What can hang from each mark
nofa: rokil
neza: rokil
rokil: beda kadal lalo mido talo
lalo: rokil
mido: rokil
geba: nofa
ponu: beda mido

Every row comes from one small tree of marks. The marks that hang from a mark follow it in brackets, in alphabetical order. Every link used is in the known rows. Which tree was each row made from?
Known rows
nofa(rokil(beda)): [-1.59 -0.47  1.17  2.30 -0.35  1.13 -1.45 -1.65  1.20  1.95 -2.67  1.02
  0.87 -0.25  2.94  2.24 -2.23  2.60 -2.93 -0.68 -2.62  0.93  0.78  6.22
  2.34]
geba(nofa(rokil(lalo))): [-2.87  1.30  0.30  1.89 -0.79  4.26  2.62 -1.62 -0.10  3.71 -1.65  1.41
 -1.72  1.79  0.97  2.78 -1.24 -1.43 -3.04  1.32 -4.10  1.10  2.44  2.08
  2.51]
geba(nofa(rokil(kadal lalo))): [-2.49  1.26  1.48  1.80 -0.64  3.51  0.40  0.26  1.11  4.08 -1.17  0.34
 -1.82  2.53  1.35  1.34  0.37 -4.49 -3.35  0.08 -3.89 -0.85  3.08  0.64
  1.46]
neza(rokil): [-1.13  1.20  6.00  0.39 -0.64 -0.22  0.12  0.62 -2.61  2.83 -3.23  0.72
 -1.31 -2.87  0.83 -1.02 -3.87  0.36 -0.98  2.62 -1.42  1.80  0.94  2.70
  2.47]
ponu(mido(rokil(beda lalo talo))): [ 1.17 -1.06 -1.93 -1.03  2.75 -2.38  5.33 -2.45  0.19 -1.89  1.95 -0.69
  1.70  1.40  0.78  0.49  1.69  2.77  0.15  0.33  2.84  2.07 -1.91 -0.60
 -0.56]
mido(rokil(beda kadal)): [-2.05  1.82  2.01  1.09 -0.88 -2.94 -2.92 -0.88 -0.56  0.53  0.03 -0.92
  0.46 -1.40 -0.19 -3.38 -1.32  0.50 -0.69  2.53  0.38 -1.60  0.89  0.84
 -0.68]
mido(rokil): [-3.53  5.03  4.32  0.35 -0.59 -0.56  0.44 -1.77 -2.59  1.56 -1.52  0.29
  0.94 -1.23  0.31 -4.61 -3.89  4.22  2.67  4.00 -0.23  0.60  0.30  3.15
  0.26]
rokil(beda kadal lalo mido): [ 1.45 -2.37 -6.89 -0.60 -2.57 -1.45 -3.25 -0.24  1.61 -3.38  1.26  2.06
  0.78  0.23  0.81  4.94  5.05 -1.57 -3.50 -1.38 -0.16  0.22  0.29 -0.51
  2.80]
lalo(rokil(beda kadal mido)): [-1.10  0.15 -2.72 -0.24 -1.50 -0.08 -4.97  1.37  0.15 -1.53 -0.43  1.08
 -1.30 -3.78 -0.52  1.96 -0.29  0.95 -0.57  1.15 -0.44  0.02  2.42 -2.13
 -0.63]
lalo(rokil(talo)): [-0.34  1.28  3.43  0.51 -0.64  3.16 -1.00  2.52 -2.76  1.44 -3.63  1.19
 -2.46 -2.83 -3.88 -1.39 -5.35  0.45  5.61  1.54 -0.19 -0.55  1.21 -0.09
 -1.66]
geba(nofa(rokil(mido))): [-3.50  3.98  0.49 -0.11 -0.55  5.17  2.94 -1.66 -0.14  2.35 -0.02 -0.48
 -0.46  1.06  3.05  1.96 -1.49  0.13 -0.83 -0.49 -4.12  1.79  2.39  1.22
  2.35]
lalo(rokil(beda kadal)): [-1.26  0.17  0.40  1.62 -1.57  0.02 -5.89  2.33 -1.00  1.15 -2.77  0.91
 -2.19 -3.98 -3.00  0.76 -1.96 -1.47 -0.75  2.09 -0.89 -0.91  3.28  0.08
 -0.87]
ponu(mido(rokil(beda))): [-1.87  3.09  0.31 -1.34  2.88 -2.35  3.93 -2.91 -0.77 -0.58  0.73 -1.32
  3.27 -0.22  2.14 -0.51  0.39  3.33 -0.76  1.02  1.34  3.58 -0.68  2.15
  0.76]
rokil(beda kadal lalo mido talo): [ 4.47 -5.19 -6.06 -0.69 -1.99 -0.56 -1.37  1.32  2.36 -4.00  2.25  0.30
 -0.63  1.55 -1.14  3.76  4.11 -3.51  0.77 -3.88  1.32 -2.23 -1.27 -4.01
  0.69]
geba(nofa(rokil)): [-3.79  3.75  3.14  1.57 -0.42  5.31  2.19 -0.84 -1.08  4.37 -1.95 -0.37
 -1.18  0.93  1.23  1.04 -2.74 -1.75 -1.08 -0.08 -4.48  0.77  2.84  2.69
  2.26]
ponu(mido(rokil(kadal talo))): [-0.59  3.69  4.83 -2.17  3.68 -1.24  2.96  1.26  0.44  0.18  1.07 -3.48
  2.57  2.44  1.87 -4.43  0.69 -1.34  3.20 -1.64  1.79  0.40 -1.19 -0.87
 -2.26]
ponu(beda mido(rokil)): [-3.36  6.21  0.26 -2.23  5.46 -0.06  3.69 -2.49 -2.06  0.73  2.71 -2.69
  5.03  0.79  1.38 -2.38  3.16  2.31 -2.62 -1.33  0.31  5.42 -2.24  3.14
 -1.56]
neza(rokil(kadal lalo mido talo)): [ 3.33 -4.18  1.02 -1.18 -0.43 -1.67  0.56  2.26  1.54 -0.74  1.11  0.12
 -2.34  0.49  1.28  0.12  1.14 -2.11 -0.54 -0.15  0.64 -1.57 -0.61 -5.10
 -0.11]
lalo(rokil): [-2.89  3.38  2.94  0.77 -1.09  2.37 -2.62  1.24 -3.20  1.84 -4.56  2.42
 -1.76 -3.90 -2.36 -0.42 -4.55  2.16  2.56  3.59 -1.38  1.37  2.64  2.50
 -0.10]
rokil(kadal lalo mido talo): [ 3.08 -1.24 -1.37 -1.61 -1.49  1.01 -0.59  3.07  1.68 -2.50  1.25  0.27
 -0.06  3.08 -0.19  0.55  3.03 -4.10  3.65 -3.68  0.69 -2.07 -1.38 -3.12
 -0.20]
ponu(mido(rokil(lalo))): [-1.75  3.16  0.56 -1.68  2.93 -2.28  5.02 -2.52 -0.30 -0.44  0.28  0.31
  3.00  1.56  2.34 -0.74  1.37  3.70 -0.49  2.23  1.38  3.62 -1.07  2.11
  0.65]
mido(rokil(beda kadal lalo talo)): [ 1.96 -3.42 -0.96  1.26 -0.93 -3.03 -1.09 -0.33  1.02 -0.68  1.69  0.08
 -1.33  0.61 -2.38 -2.11  0.43  0.07  0.22  1.70  2.44 -3.85 -0.69 -2.88
 -2.29]

Write each row's tree
[ 0.84 -1.90 -0.30  1.38 -1.24  1.83 -1.68  1.27 -2.16  0.44 -2.66  1.15
 -3.13 -4.06 -4.60  1.03 -4.55  0.88  3.12  1.56  0.54 -0.71  1.38 -0.81
 -1.71]
lalo(rokil(beda talo))
[ 3.62 -5.04 -3.72  1.69 -2.17  0.65  0.69 -0.36 -1.11 -1.23 -1.61  2.25
 -1.50  0.07 -4.18  3.94 -0.04 -1.55  0.92 -1.40  1.04 -0.77 -1.34  0.99
  1.71]
rokil(beda lalo talo)
[ 0.59 -0.50  2.62  1.16 -0.46 -1.83 -1.64  0.48 -0.15  0.19  0.90 -2.13
 -0.68 -0.31 -1.81 -4.55 -1.94 -0.93  2.49  0.44  1.57 -3.61 -0.46 -1.87
 -2.51]
mido(rokil(beda kadal talo))
[-1.96  3.59 -1.70 -2.15  5.09 -1.66  2.09 -1.47  0.26  0.47  3.59 -1.93
  4.26  2.38  0.99 -1.82  6.22 -0.26 -5.10 -1.33  0.82  3.67 -1.97  1.03
 -2.53]
ponu(beda mido(rokil(kadal lalo)))
[-1.37  4.38  0.52 -2.47  5.75  0.83  4.70 -1.64 -1.67  0.40  3.14 -3.80
  4.32  1.64  0.21 -3.51  2.88  1.12 -0.10 -2.88  1.21  3.88 -3.24  1.11
 -2.91]
ponu(beda mido(rokil(talo)))
[ 1.06 -2.77 -1.95  0.15  0.18  1.94  1.02 -1.17  2.75 -1.14  0.90 -0.49
  0.67  1.15  3.55  2.69 -1.21  3.58  0.54 -3.49 -1.08 -0.26 -1.21  1.31
  0.71]
nofa(rokil(beda mido talo))
[ 1.33 -3.36 -2.56  1.41 -1.01 -2.08  2.08 -2.72 -0.64 -1.12  0.94  1.35
 -0.99 -0.48 -2.51 -0.66 -1.48  3.73  0.97  3.02  2.50 -1.55 -1.38 -0.99
 -0.68]
mido(rokil(beda lalo talo))
[-0.16  1.40 -2.49 -1.08 -2.08 -0.17 -4.04  0.82  0.47 -2.45  0.64 -0.79
  1.42 -0.97  1.39  2.35  2.37 -2.27 -0.69 -3.15 -1.07  0.23  0.80  0.43
  2.51]
rokil(beda kadal mido)
[ 0.04  1.10  0.16 -1.27 -0.62  2.97 -0.12  1.69 -1.68 -1.24 -0.86  1.02
 -2.00 -2.62 -1.81 -0.56 -3.61  2.68  5.76  0.88  0.19  0.50  0.78 -2.25
 -1.79]
lalo(rokil(mido talo))
[ 1.63 -1.99 -2.34 -0.53 -0.98  0.86 -3.51  2.68  0.30 -2.06  0.50 -0.27
 -2.15 -2.69 -2.28  1.20 -0.84 -0.69  2.54 -0.75  0.67 -1.88  1.34 -4.62
 -2.58]
lalo(rokil(beda kadal mido talo))
[-2.23  3.68 -2.48 -2.19  4.94 -0.96  4.21 -3.44 -1.14 -0.03  2.88 -0.88
  4.31  1.57  1.16 -0.87  5.08  2.84 -4.68 -0.27  0.78  5.65 -2.61  2.67
 -1.20]
ponu(beda mido(rokil(lalo)))
[ 2.56 -1.15 -3.29 -1.18 -1.63  2.18  1.26 -0.41 -1.10 -3.53  0.72 -0.85
  0.41 -1.14 -0.69  2.63 -0.60  0.47  4.13 -3.74  0.49  0.56 -1.60 -0.67
  1.57]
rokil(beda mido talo)
[-0.11  1.33 -2.07 -1.56 -1.91 -0.09 -2.28  1.46  1.24 -1.75  0.22  1.98
  1.31  1.82  1.62  1.57  3.92 -2.06 -0.38 -0.85 -0.89  0.56  0.18  0.39
  2.07]
rokil(kadal lalo mido)
[-0.94  4.43  1.68 -2.44  5.81  0.14  2.47  0.11 -0.42  0.64  3.73 -4.85
  4.17  2.42  0.41 -4.37  4.06 -2.13 -0.54 -3.93  1.17  2.23 -2.60 -0.36
 -4.05]
ponu(beda mido(rokil(kadal talo)))
[ 2.76 -1.44  2.70  0.74 -1.46  1.03 -1.98  4.32  0.19  0.97 -1.91  0.54
 -0.96  2.71 -3.08 -0.94  1.00 -6.86  2.94 -2.59  0.24 -3.50 -0.52 -0.15
 -0.43]
rokil(kadal lalo talo)
[-1.36  0.19 -4.25 -0.25 -1.65  0.88 -2.08 -1.12 -1.51 -1.91 -1.14  2.28
 -1.18 -4.92 -0.93  3.50 -1.97  4.95  0.20  2.59 -0.37  2.31  1.89 -0.22
  0.52]
lalo(rokil(beda mido))
[-0.52  2.79  6.21  0.30  0.06 -0.66 -1.05  1.85 -0.67  1.56  0.02 -2.25
 -0.25  0.84 -1.29 -7.00 -2.87 -1.17  4.65  0.89  1.13 -3.45 -0.52 -1.13
 -3.07]
mido(rokil(kadal talo))
[-1.69  1.93  2.16  0.66 -0.92 -2.45 -1.61 -0.24  0.06  1.02 -0.19  1.29
  0.32  0.78 -0.33 -3.61  0.14  0.94 -0.42  3.98  0.60 -1.43  0.57  0.56
 -0.91]
mido(rokil(kadal lalo))
[-1.02 -1.30 -2.83  1.49 -1.40 -2.90  0.74 -3.87 -1.19 -0.47  0.19  2.62
 -0.10 -1.57 -0.81  0.26 -0.91  5.24 -2.38  4.98  1.32  0.57 -0.05  1.57
  0.61]
mido(rokil(beda lalo))
[ 0.85 -2.82  1.51  2.25  0.05  2.04 -0.06 -0.38  1.59  1.51 -1.68 -0.41
 -0.36  0.86  1.35  1.23 -3.05  1.19  0.43 -2.80 -1.33 -1.20 -0.47  3.65
  0.46]
nofa(rokil(beda talo))
[ 3.95 -5.15 -1.91  1.68 -2.06 -0.41 -2.63  2.55  0.98 -0.90 -0.75  0.43
 -1.54  1.28 -3.89  2.04  2.10 -6.28  0.04 -2.82  0.95 -3.48 -0.59 -1.06
  0.08]
rokil(beda kadal lalo talo)
[-2.59  1.12  1.08  2.10 -0.83  3.39 -0.71 -0.15  0.67  3.76 -1.07 -1.43
 -1.53  0.89  0.89  1.59 -0.75 -4.62 -3.79 -1.02 -4.16 -1.00  3.27  0.69
  1.71]
geba(nofa(rokil(beda kadal)))
[ 0.80 -0.26  2.79  0.57 -0.14 -1.95 -0.24  0.91  0.35  0.63  0.67  0.01
 -0.70  1.85 -1.77 -4.60 -0.60 -0.68  2.83  1.83  1.83 -3.61 -0.80 -2.02
 -2.57]
mido(rokil(kadal lalo talo))
[ 0.40 -0.21  1.62  0.61 -0.49 -0.80  2.58 -1.45 -1.11  0.36 -0.06  1.36
 -0.75  0.86 -1.92 -3.41 -2.31  3.30  3.60  3.33  1.88 -1.43 -1.42 -0.30
 -1.51]
mido(rokil(lalo talo))
[-0.48  1.02  4.10 -1.42 -0.52 -1.39 -1.72  1.89  0.04  0.43 -0.10 -0.83
 -0.67 -1.75  3.54 -1.19 -0.26 -1.05 -1.58  0.51 -1.17  0.48  0.87 -1.53
  1.20]
neza(rokil(kadal mido))
[ 0.41 -1.75 -0.88 -1.03 -0.91 -1.70  2.05 -1.22 -0.37 -0.88 -0.55  2.78
 -1.31 -1.77  2.71  2.46  0.29  3.39 -2.90  3.09 -0.30  2.79 -0.09 -0.75
  3.14]
neza(rokil(lalo mido))
[ 0.44 -3.69 -4.59  0.78 -0.54 -1.22 -2.43 -1.02  4.99 -1.25  1.09  1.61
  0.93  2.03  4.38  4.48  3.37  2.05 -5.47 -1.43 -1.60 -0.36  0.31  1.37
  1.67]
nofa(rokil(beda kadal lalo mido))
[ 1.74 -2.52 -0.06 -0.13  0.33  1.05 -0.44  1.70  4.83 -0.42  0.93  0.24
  0.27  4.40  3.66  0.74  1.99 -0.16  0.11 -3.19 -0.90 -2.04 -0.99 -0.74
 -0.61]
nofa(rokil(kadal lalo mido talo))
[ 3.98 -7.26  0.53  1.47 -1.09 -2.83 -1.31  1.89  1.20  0.86 -0.22  0.30
 -3.49 -0.94 -1.50  1.44  0.14 -3.90 -3.45  0.46  1.12 -2.66 -0.13 -3.52
  0.14]
neza(rokil(beda kadal lalo talo))
[ 4.00 -5.01 -7.76 -0.83 -2.04  0.65  2.15 -1.57  0.40 -4.29  1.57  1.95
 -0.28  0.15 -1.34  5.61  2.05  1.26  1.62 -2.31  1.40  0.40 -2.00 -1.75
  2.12]
rokil(beda lalo mido talo)
[ 2.95 -4.20  3.94  1.09 -0.45 -1.86 -2.15  2.74 -0.10  1.39 -1.17 -1.97
 -2.83 -2.15 -1.23 -0.81 -1.84 -4.46 -1.33 -0.71  0.34 -2.57  0.23 -2.58
 -0.26]
neza(rokil(beda kadal talo))
[-1.67  3.16  1.30 -1.31  2.84 -3.12  1.41 -0.96  0.55 -0.54  1.24 -2.49
  2.99  0.68  2.54 -1.66  1.77  0.28 -1.27  0.14  1.26  1.97 -0.26  0.79
 -0.38]
ponu(mido(rokil(beda kadal)))
